Each row was made from one path, in order. Every step used is in the known rows, and no mark comes twice. Write each row's path.
In the rows, 128 means zero.
Known rows:
fimu/zonu/zutus/varal: [116  81 144 125 139  95 160 132 148 109  82 111  72 105 132 146 204 143
 146 136 126 140 133  99 105 132 104  57]
mano/vofa: [114 133  95 121 128 128 151 152 143 118 134 134 147 110 113 106 131 124
 109 132 126 107 137 155 146 144 108 119]
zoku/demom/zonu/zutus: [137  57 199 117 130  86 193 122 182  95 152  83 102 153 109  95 177 109
 161 141 140 160 117 146 132 132  87  87]
fimu/zonu/demom: [124  64 188 110 127 134 141 121 165  92 143 122 129 114 143 105 158 137
 137 160 119 121 110 105  93 135 101  76]
bafal/zutus/varal: [132 137 133 147 117  87 138 114 123 123  93 113 112 125 118 177 202 133
 151 114 136 118 128 148 103 118 117 129]
zutus/bafal: [128 137 120 150 107 136 115 134 100 113 150 114 107 131 140 141 124 112
 109  98 128  93 138 132 130 149 109 122]
fimu/zonu: [132 107 152 107 157 145 116 124 156 118 128 133 129 119 134 129 128 125
 141 133 115 115 134 101 124 128  99  88]
zoku/demom/zonu/zutus/bafal: [140  65 192 139 110  94 179 126 156  79 175  66  81 155 122 109 174  92
 145 109 145 126 124 151 137 154  69  80]
bafal/zutus/zonu/fimu: [129  89 198 130 155 105 145  88 106 114 100  95 103 119 114 141 154  51
 149 132 126 105 146 144 105  71  87 128]
vofa/mano: [100 122 107 140 117 155 148 118 103  99 108 136 154 137 133 123 127 137
 108 127 121 139 116 135 119 128  98 128]
zutus/varal/vofa: [109 131  82 133  98 122 118 170 134 105 115 107 105  99 141 130 191 136
 127 119 156 123 116 160 141 146 151 102]
bafal/zutus/varal/vofa: [125 129 108 127  97  90 129 147 131 115  97 101 123 110 116 152 235 127
 132 110 157 109 130 168 118 128 129 123]
zoku/gutuna: [118 124 131 141 135 141 128 123 153 123 161 136 127 127 138 137 129 117
 132 110 152  97 149 112 132 127 111 124]
vofa/varal/zonu/demom: [ 84  60 165 134  81 129 148 137 130  37 115 110 141 121 147  87 199 137
 150 138 122 175 125 171  57 119 128 119]
demom/zonu: [141 124 156 111 155 149 126 129 155 100 166 120 118 149 141 111 134 112
 138 131 118 130 121 138 136 118  98 125]
zube/vofa/zonu/fimu: [ 89  85 129 127 147 148 161 153 129 101 116 115  82  92 133 115 132  78
 119 161  92 122 122 167 143 105  98  75]
mano/vofa/zonu/zutus/varal: [100 102 102 128 117 120 185 169 136 102  84 110  64  97 116 135 207 128
 118 163 113 144 140 170 112 132 117  77]
demom/zonu/zutus/varal/vofa: [118  90 126 110 116 101 160 171 153  88 125  84  73 117 132 106 241 120
 124 125 149 146 121 159 135 136 116  87]
zube/vofa/varal/zonu: [ 71  76  89 114 110 141 131 150 146  54  94 134 133 119 135 104 182 122
 140  94 114 146 137 176 105 134 108 111]
varal/zoku: [ 94 113 143 136 128 108 121 109 137 111 102 119 137 145 120 148 150 128
 130 109 153 140 117 128 126 139 126 136]
fimu/zonu/zutus/varal/vofa/zube: [ 76  65  99  90 105 118 119 131 161  95  55  87  54  87 109 115 234 131
 109 129 136 137 178 136 108 144  85  52]
zonu/zutus: [125  93 142 124 119  91 171 130 119 137 101 116 103 124 107 119 168 128
 115 131 131 149 142 117 109 127 125 114]
fimu/zonu/zutus/bafal: [130  80 155 125 123 118 148 128 125 107 123 103  80 119 129 134 167 106
 107 108 122 103 154  92 110 151  79  70]
zutus/varal: [113 134 108 152 120 116 127 141 124 114 111 118  98 119 141 155 159 144
 145 126 135 129 117 143 125 132 136 108]
zoku/demom: [132  97 154 140 115 108 148 119 163 114 143 106 132 136 118 116 130 125
 162 134 148 135 114 149 142 141 122 100]
varal/vofa: [121 123 103 110 107 133 118 160 138 120 134 118 140 112 129 106 160 125
 107 123 147 119 126 147 147 141 140 121]
zube/vofa/varal/zoku: [ 58  80  97 126  97 114 149 122 139  65  65 149 118 146 131 133 197 126
 116  97 123 129 123 168 140 144 108 126]
zube/vofa: [108 102  89 109 125 125 135 139 147 122 120 143 115 119 124 125 139 120
 114 107 126 101 116 142 144 150 108 102]
mano/vofa/varal/zonu/demom: [ 66  65 138 131  86 129 171 159 147  29 120 111 161 103 132  65 204 137
 130 140 122 151 135 200  74 136 108 111]
zoku/demom/zonu/fimu: [120  78 213 152 154 107 178 121 169  75 180  68 115 130 127  80 127  84
 173 160 131 142 109 168 162 104  75  84]
bafal/zutus: [142 128 154 122 127  99 144 105 128 138 108 123 143 137 104 153 170 118
 134 121 129 115 139 134 107 113 109 149]

Write each row's path:
[ 92 113  85  93  91 150  86 127 142 115  97 107 112 104 111  95 162 119
  91 118 137 124 170 163 128 135 111 125] | varal/vofa/zube
[135  88 173 106 146 110 171 130 145 111 137 105  95 142 120 104 176 110
 123 132 120 154 134 127 121 121  96 114] | demom/zonu/zutus
[144  91 187 122 143 128 147 121 190  87 181  96 130 158 130 101 140 110
 176 136 140 135 105 161 153 129  86  99] | zoku/demom/zonu
[ 95 125  90 132 104 131 165 152 127  80 105 145 137 121 127  95 167 133
 110 142 101 121 153 180 145 122 105 128] | mano/vofa/varal
[105  83 141 139 107 105 139 142 107  94 127  76 105 116 121 128 173 105
 120  77 153 141 156 126  75 151 108 104] | varal/zonu/zutus/bafal
[115  90 171 137 159 136 131 111 106 106 117  97  89 111 137 118 109  61
 146 141 125 116 134 136 126  86 107 109] | zutus/zonu/fimu
[128 122 115  93 113 175 107 170 135 112 123 119 113 113 137 115 166 114
 111 154 123 129 126 165 131 120 142 114] | varal/vofa/zonu
[ 94  70  92 117 111 119 172 163 140 104  69 124  35 108 130 154 216 120
 127 138 111 140 120 159 108 140 117  62] | zube/vofa/zonu/zutus/varal
[117 110 184 145 168 129 158 131 129  91 166  88 110 117 137  93 123  88
 138 154 109 136 124 148 151  88  82 108] | demom/zonu/fimu
[122 103 133 148  96  95 162 133  93 120 126 100  83 126 123 138 167 110
  97 103 133 116 151 118 113 151 110 107] | zonu/zutus/bafal
[ 73 120 123 169 122 108 116 112 162  94 115 116 107 130 146 182 184 136
 152  91 182 112 127 127 126 147 122 115] | zutus/varal/zoku/gutuna
[108  52 205 147 105  75 171 106 164  64 149  57  93 172 116 129 195  90
 145  90 166 135 114 153 133 166  70  88] | varal/zoku/demom/zonu/zutus/bafal
[ 86  34 187 144 123  53 168 102 188  79  73  79  90 135 113 154 227 139
 185 121 171 159 107 118 113 156  96  44] | fimu/zonu/zutus/varal/zoku/demom
[ 70  57 143 144  99  74 193 142 179  71  68  81  83 125  96 147 230 128
 159 149 160 163 113 193 125 152 110  59] | mano/vofa/zonu/zutus/varal/zoku/demom
[ 82 121 121 160 117  95 116 119 132  99  83 109 111 132 135 175 182 147
 147 106 159 144 106 143 122 145 137 116] | zutus/varal/zoku
[ 78  91  69 119 117 158 160 128 127  95 100 155 142 130 130 117 142 127
  92 106 114 114 104 147 135 150  78 107] | zube/vofa/mano
[123  95 151 132 138  97 172 143 146  96 122  95  65 132 135 132 206 126
 144 131 127 157 124 140 118 125 104  90] | demom/zonu/zutus/varal
[ 66  38 103 110  99 101 179 151 140  61  67 121 105 119 115  98 224 122
 126  98 117 167 147 163  86 135 107  98] | zube/vofa/varal/zonu/zutus
[ 73  43 155 118 109 110 167 114 204  27 116 115 118 177 130 108 205 107
 166 106 135 140  99 201 165 147  71  95] | zube/vofa/varal/zoku/demom/zonu
[ 94 118 114 144 129 124 102 147 141  87 112  95 117 109 143 148 169 138
 169 103 153 157 120 150  90 133 139 104] | zutus/varal/zonu
[ 73  39 177 129 104  72 221 128 189  33 102  94 122 165  98  81 241 113
 148 136 143 162 130 201 148 137  62 100] | mano/vofa/varal/zoku/demom/zonu/zutus
[135  97 163 131 123 117 159 135 123  95 161  89  74 144 134 118 171  93
 107 103 122 120 140 132 122 142  77 106] | demom/zonu/zutus/bafal
[ 62  35 125 119  79 129 160 150 151  29 110 123 131 111 144  85 213 128
 136 118 120 153 115 183  74 141 111  95] | zube/vofa/varal/zonu/demom
[ 74  70 114 122 102 102 188 163 134  59  80 111 136 110 103  81 217 129
 121 123 122 166 170 176  91 126 103 110] | mano/vofa/varal/zonu/zutus
[ 88 117 119 152 118 142 136 178 113  84 111  77  71  74 148 125 186 101
 132 176 120 136 118 188 142  97 136  74] | zutus/varal/vofa/zonu/fimu
[128 128 118 113 103 133 121 157 134 104  89 101  95 110 129 162 238 115
 137 140 130 121 127 183 109 107 135 112] | bafal/zutus/varal/vofa/zonu
[110 101 119 148 111  78 173 138 118 121  84 105  71 114 122 146 201 142
 133 131 139 153 132 128 108 135 134  98] | zonu/zutus/varal
[ 66  26 135 132  94  75 182 131 187  74  57  90  52 135 113 167 241 120
 165 126 157 159  95 182 121 163 111  45] | zube/vofa/zonu/zutus/varal/zoku/demom
